In the rows, 128 means zero.
Known rows, with every way that one mark hangs from another
{j633 {j661 j848}}: [159  93 140 148 132 126 134  62 126 118 176 145 125 131 159 122 180  97
  98  88  89 127 108 144 146 167 149 154 155 108 170  84 102]
{j597 {j421 j691}}: [ 91 148 151  95 184  68 166  57 149  99 166 137  71 122 138  98  89 131
 134  88 124 127 146  99 156 117  99  77 129 170 167 135 119]
{j633 {j661 {j848 j844}}}: [142 125 127 169  99 134 152 100 130 126 155 131 117 117 133 143 172  96
  88 114  89 126 106 178 128 160 119 159 161 127 147  73 113]
{j646 j848}: [126 124 142 105 123 106  92 110 159 103 140 127 120 166 127 142 157 106
 133  68 111 103 135 107 128 126 135  98 121 102 163 140 109]
{j691 j848}: [134 107 161 109 132  99 148 112 145 128 160 114  65 181 133 143 148 114
 102  73  94 115 164 132 166 104  93 105 119  94 149 122 122]
{j421 j597 {j691 {j848 j646}}}: [ 91 105 168  76 173  36 202  83 146 128 199  70  47 181 105 132 109 174
 124  87  70 119 137 132 150 140  87 111 135 156 131 115 146]
{j691 {j848 j646}}: [141 120 148 111 142 109 141 118 142 121 161 110  92 158 117 128 142 161
 137  80 106 109 126 123 141 118 104 132 107 112 139 126 133]
{j691 {j848 j661 j844}}: [117 169 158 150  76 113 187 188 122 146  92  94  71 144 110 164 142 131
  88 136 117 120 164 195 143  73  50 127 111 122 114 125  96]
{j844 j476 {j848 j646 j661 j691}}: [125 136 126 116 141 131 141 123  76 162 102 179 168  80 147  98 122 158
 178 130 153 141 117 120 102 165 155 160 141 115 129 153 124]
{j633 {j661 {j476 {j844 {j848 j597}}}}}: [198  78 108 126 186 148  97 117 101 132 176 142 171 147 165 131  89  88
 119 131 122 123  93 151 147 203 190 157 209 113 140  84 145]
{j661 j476 {j848 j597 j646}}: [168 114  94 180 155 167 102  80 115 158 156 126 163  76 150 116 145 152
 161 143 128 102  77 111 128 121 192 202 137 134 109  90 171]
{j633 {j661 j476}}: [185 103 130 103 179 114 103  84 141 114 174 115 118 149 182 134 136 123
 102  94  94 107  85 148 146 128 163 147 192 126 168  74 114]
{j476 {j844 {j848 j661 j691}}}: [131 100 116 114 124 142 173 135  59 138 105 197 133 144 121 102 114 111
 110 110 132 149 166 139 129 190 172 127 120 110 147 162 106]
{j964 {j476 {j844 j848}}}: [163 119  97 144 171 107 141 118 108  89 197 171 116 158 137  67  93 110
 103  83 129 130 145 124 131 136 158 142 153 114 178 122 147]
{j728 {j646 {j848 {j661 j476} j844}}}: [ 90 184 159 165 121 136 128 189 154  83  60  79 148 113 119 160 157 114
  91 154 129 112 131 160 103  54 121 106 143 140  83 115  81]
{j661 {j476 {j844 j848}}}: [161 109 102 112 192 136 143 110  98 117 181 146 121 169 155 107  93 105
  97  80 126 119 138 138 129 154 194 126 186 115 147 100 145]
{j476 {j844 {j848 j691}}}: [134  73 105  98 144 140 147 101  92 129 151 206 124 171 115 100 121  93
 113  74 115 140 156 108 129 219 184 111 139 104 163 147 134]
{j964 {j476 {j844 {j848 j597 j661}}}}: [170 134 102 175 130 130 133 158  78 120 143 156 154 118 133  83  85 118
 129 167 158 144 153 144 134 117 147 172 128 110 143 142 146]
{j421 {j691 {j848 j597 j661}}}: [108 124 168 129 127  86 180 143 109 167 124  82  87 134 133 146 111 121
 149 146 118 140 172 165 168  97  63 116  92 131 117 143 118]
{j646 j728 {j848 j661}}: [105 142 127 106 107 146 109 148 148  91  99  94 140 153 135 147 156 130
 107 121 132 138 130 126 102  96 137  89  86 130 116 139  88]
{j844 j476 j848}: [133 129 139 101 163 107 132  93 122 134 183 157 122 142 169 116 121 106
 129  75 135 140 150 114 127 148 138 105 188  76 155 116 137]
{j646 {j848 j844}}: [114 151 130 121  94 115 109 148 167 111 118 107 111 154  99 161 158 108
 117  87 113  95 126 137 104 121 107 104 123 123 143 128 121]
{j964 {j476 {j844 {j848 j646}}}}: [163 126  85 140 184 112 134 115 106  84 199 163 144 132 123  53  88 150
 134  90 134 125 112 118 108 148 171 176 143 130 161 123 163]
{j476 {j844 j848}}: [144 105 118 105 156 129 154 106 105  98 187 165 113 178 132 101 110 100
  99  64 124 140 165 115 128 186 169 102 157  93 164 124 140]
{j848 {j597 j421} j646 j844}: [126 177 114 144 110 142 103 125 158 114 117 130 135  69  88 122  98 168
 161 172 157 105  91  90 115 120 100 145 113 170 113 127 164]
{j964 j476}: [158 131 120 135 143  96 116 100 150  97 182 136  97 140 143  82 138 129
 114  92 115 118 133 108 135  67 131 149 128 120 184 115 141]
{j848 j597 j661 j691 {j844 j476}}: [125 142 128 138  60 146 131 175 103 211  58 138 137  92 140 152 144 130
 140 186 151 138 130 169 141 132 101 160 139 116 106 158 133]
{j476 {j844 {j848 j597 j646}}}: [154 107  95 121 145 153 116 112  98 118 178 153 167 133 109  99  96 135
 161 116 141 135 126  95 113 205 190 148 135 100 134 136 170]
{j728 j646}: [ 93 116 170 110 143 121 130  87 162  55 160 127 113 155 130 111 171 106
  79  82 108 148 174  63 135 106 152  73 139  85 146 122 114]
{j844 j476}: [138 121 153  98 143 105 125  93 137 139 179 128  94 159 187 124 148 124
 112  71 124 126 139 133 149 120 134 117 172  86 161 127 131]

Rows
[144 128 144 166 110 125 154 112 128 157 156 121 118 118 183 142 167 102
  91 114 102 127  97 210 146 164 109 166 204 117 134  76 115]	{j633 {j661 {j848 {j844 j476}}}}
[135 131 159 141  87 119 133 180 146 197 129  83  92 152 147 175 134 113
 126 143 129 123 142 179 164 116  49 131 159  92  95 121 153]	{j691 {j848 j597 {j844 j476}}}
[128 151 149 126 119 103 158 168 145 168 144  87  85 146 141 148 135 159
 128 106 123 114 119 186 142 119  64 149 157 119 103 117 144]	{j691 {j848 j646 {j844 j476}}}
[132 145 177 157 111 117 136 144 125 141  83 126  99 111 127 150 103 137
 139 187 152 125 154 134 190  77  52 118  91 133 104 159 100]	{j691 {j848 {j597 j421} j661}}
[ 89  73 161 122 112 146  57 119 168 107  79 155 177 131  96 139 182  83
 155 138 113 131 141  49 129 151 154  80 102  94 119 168 112]	{j728 {j646 {j848 j597 j691}}}
[135 124 102 127 115 161 107 124  81 158  85 181 190  61  88 109 117 151
 198 176 155 140 123  74  91 168 166 164  93 120 118 157 146]	{j844 {j848 j597 j646 j661 j691}}
[ 94 159 158 147  94  90 197 186 114 184  98  64  82 121 102 166 106 128
 135 170 123 133 167 194 145  91  31 123 103 155  98 133 130]	{j421 {j691 {j848 j597 j661 j844}}}
[ 95 153 108 130  90 165  64 155 198 103  82 110 153 109  93 165 117 125
 137 183 159 124  98  92 106 118  87  75  95 179  87 134 135]	{j646 j728 {j848 {j597 j421} j844}}
[133 113 100 116 138 150 162 134  57 133 105 192 157 121 104  84 108 151
 138 120 139 143 130 131 105 201 188 155 111 124 140 167 122]	{j476 {j844 {j848 j646 j661 j691}}}
[125 108  87 106  97 190  95 138 113 146  80 134 182  90 107 113 141 183
 159 184 147 157 101  79  91 139 177 155  60 148 102 159 144]	{j848 j597 {j646 j728} j661 j691}
[139 134 105 129 122 167  69 167 147 132  78  75 177 121 154 170 135 133
 136 184 149 125  99 131 110  76 159 129 110 149  85 121 119]	{j646 j728 {j848 j597 {j661 j476}}}
[128  98 131 118 120 143  82  78 143 144  99 197 124  99 116 113 115 126
 157 153 139 123 121  54 160 148 126 114 103 142 141 161 131]	{j848 {j597 j421} j691}
[138 139 123 103 173 114 124  94 118 126 182 145 150 119 154  99 115 144
 160  85 143 134 118 103 105 157 152 136 175  95 139 117 154]	{j844 j476 {j848 j646}}
[109 143 107 116 111 147 145 166 167 116 137  70 104 154  96 149 141 171
 101 120 117 136 112 139  97 110  91 123  97 155  89 104 151]	{j691 {j848 {j646 j728} j844}}
[116 148 153 154  94 120 123 152 163 145 105 119  86 121  95 162 106 124
 130 168 139 109 137 131 169  95  33 106 113 149  94 129 137]	{j691 {j848 {j597 j421} j844}}
[ 88 167 132 127 135  95 147 110 157 135 136 114  95  89 103 128  78 132
 150 153 143 127 131 117 139 118  70  96 128 188 126 125 154]	{j848 {j597 {j421 j691}} j844}
[169  89 108 134 122 164 130 153  68 186  83 153 137 135 154 126 117 135
 117 163 134 120 121 163 161 146 192 173 130 140 123 155 127]	{j848 j597 {j661 {j476 j844}} j691}
[117 108  66 104  82 193  89 148 156 152  97 123 165  99  80 132 142 169
 151 167 137 143  82  80  77 162 157 149  89 161  94 130 182]	{j848 j597 {j646 j728} j691 j844}
[170 106  92 155 152 124 110 130 107 116 185 162 148 139 127  81  89 102
 134 129 140 136 143 113 135 144 156 153 147 107 155 128 171]	{j964 {j476 {j844 {j848 j597}}}}
[ 95 168 144 133 164  96 157  98 102 124 119 151 139  59 115 107  50 125
 177 177 168 151 155 101 132 121  91  97 118 166 123 143 123]	{j844 {j848 {j597 {j421 j691}} j661}}
[155 139 156 140 142 111 162 152 109 149 115  91  82 147 161 150 130 138
  98 126 119 106 145 182 168  52 104 142 133 126 117 114 101]	{j691 {j848 {j661 j476}}}
[105 153 130 131 101 155  70 149 161  98  65 113 166 104 123 150 114 134
 148 197 172 137 116  92 122  92 106  88  73 160  94 159 101]	{j646 j728 {j848 {j597 j421} j661}}
[119 130  82  88 165 154 115  94 146  81 175 131 163 122 112  98 123 152
 135  98 139 153 115  55  65 151 176 111 119 130 120 102 162]	{j844 {j848 {j646 j728}}}
[131 130 143 144  79 127 132 168 153 160 123  92  91 151 101 176 142 112
 120 143 113 116 151 145 148 115  63 121 117 111 106 116 146]	{j691 {j848 j597 j844}}
[ 87 145 100 114  64 161 119 192 147 133  30 120 146 128  95 165 165 132
 113 154 128 136 119 144  84 122 118 106  74 165 100 155  98]	{j646 j728 {j848 j661 j691 j844}}
[156 141 132 147 123 137  76 158 122 148  85 100 160 112 150 162 133 119
 152 165 143  94 110 146 129  80 145 149 127 123 118 133 106]	{j646 {j848 j597 {j661 j476}}}
[165 160  92 166 163 119 158 153  70  92 154 156 153 113 122  53  82 159
 131 131 154 137 119 149 106 116 163 190 127 138 152 138 135]	{j964 {j476 {j844 {j848 j646 j661}}}}
[101 109 111  98  93 153 100 147 139 124  58 135 152 141 122 145 169 132
 123 135 126 146 121 113 102 127 152  97  69 143 123 167  88]	{j646 j728 {j848 j661 j691}}
[150  63 130 143 122 137 129  56 113 143 139 193 134 121 141 119 186  93
 114  97  77 134 100 132 148 200 162 161 134 121 168 105 103]	{j633 {j661 {j848 j691}}}
[ 75  98 143  63 174  65 193  91 164 115 200  44  59 189 106 134 111 186
 106 105  78 145 121 117 125 134  98  82 114 182 103 103 153]	{j421 j597 {j691 {j848 {j646 j728}}}}
[150 161 117 129 170 127 143 119  93 124 131 137 142 105 154 123 109 126
 123 123 144 123 138 133 111  87 157 137 160 122 127  97 115]	{j844 {j848 {j661 j476}}}
[118 110 128 127  71 137  72 166 150 200  72 134 153 125 126 170 152 101
 167 143 130 106 105 145 129 166 104 128 144 117 114 159 142]	{j646 {j848 j597 j691 {j844 j476}}}
[ 92 134 184 150  99 145  86 159 147  85  79 108 175 118 117 148 165  99
 132 167 139 138 160  92 124  97 128  89 100  90 102 156  85]	{j728 {j646 {j848 j597 j661}}}
[ 80 149 184 137 117 123 118 139 146  58  89 114 151 135 122 137 174  99
 102 128 127 133 164 106 121  87 127  77 107  96 126 153  63]	{j728 {j646 {j848 j661}}}
[158 100 128 151 148 133 131  61 120 107 181 140 145 103 144 107 169 136
 132  97  91 122  76 132 126 179 162 183 144 126 157  87 115]	{j633 {j661 {j848 j646}}}
[116 178  95 139 109 158 114 197 156 119  71  61 147 131 136 177 140 143
  90 158 141 115  97 177  85  61 130 120 121 175  82 101 105]	{j646 j728 {j848 {j661 j476} j844}}
[ 82 191 140 146 114 102 173 141 124 144  93 107 103  68 106 131  74 144
 148 192 161 135 143 150 138  92  58 114 113 197 110 147 125]	{j848 {j597 {j421 j691}} j661 j844}
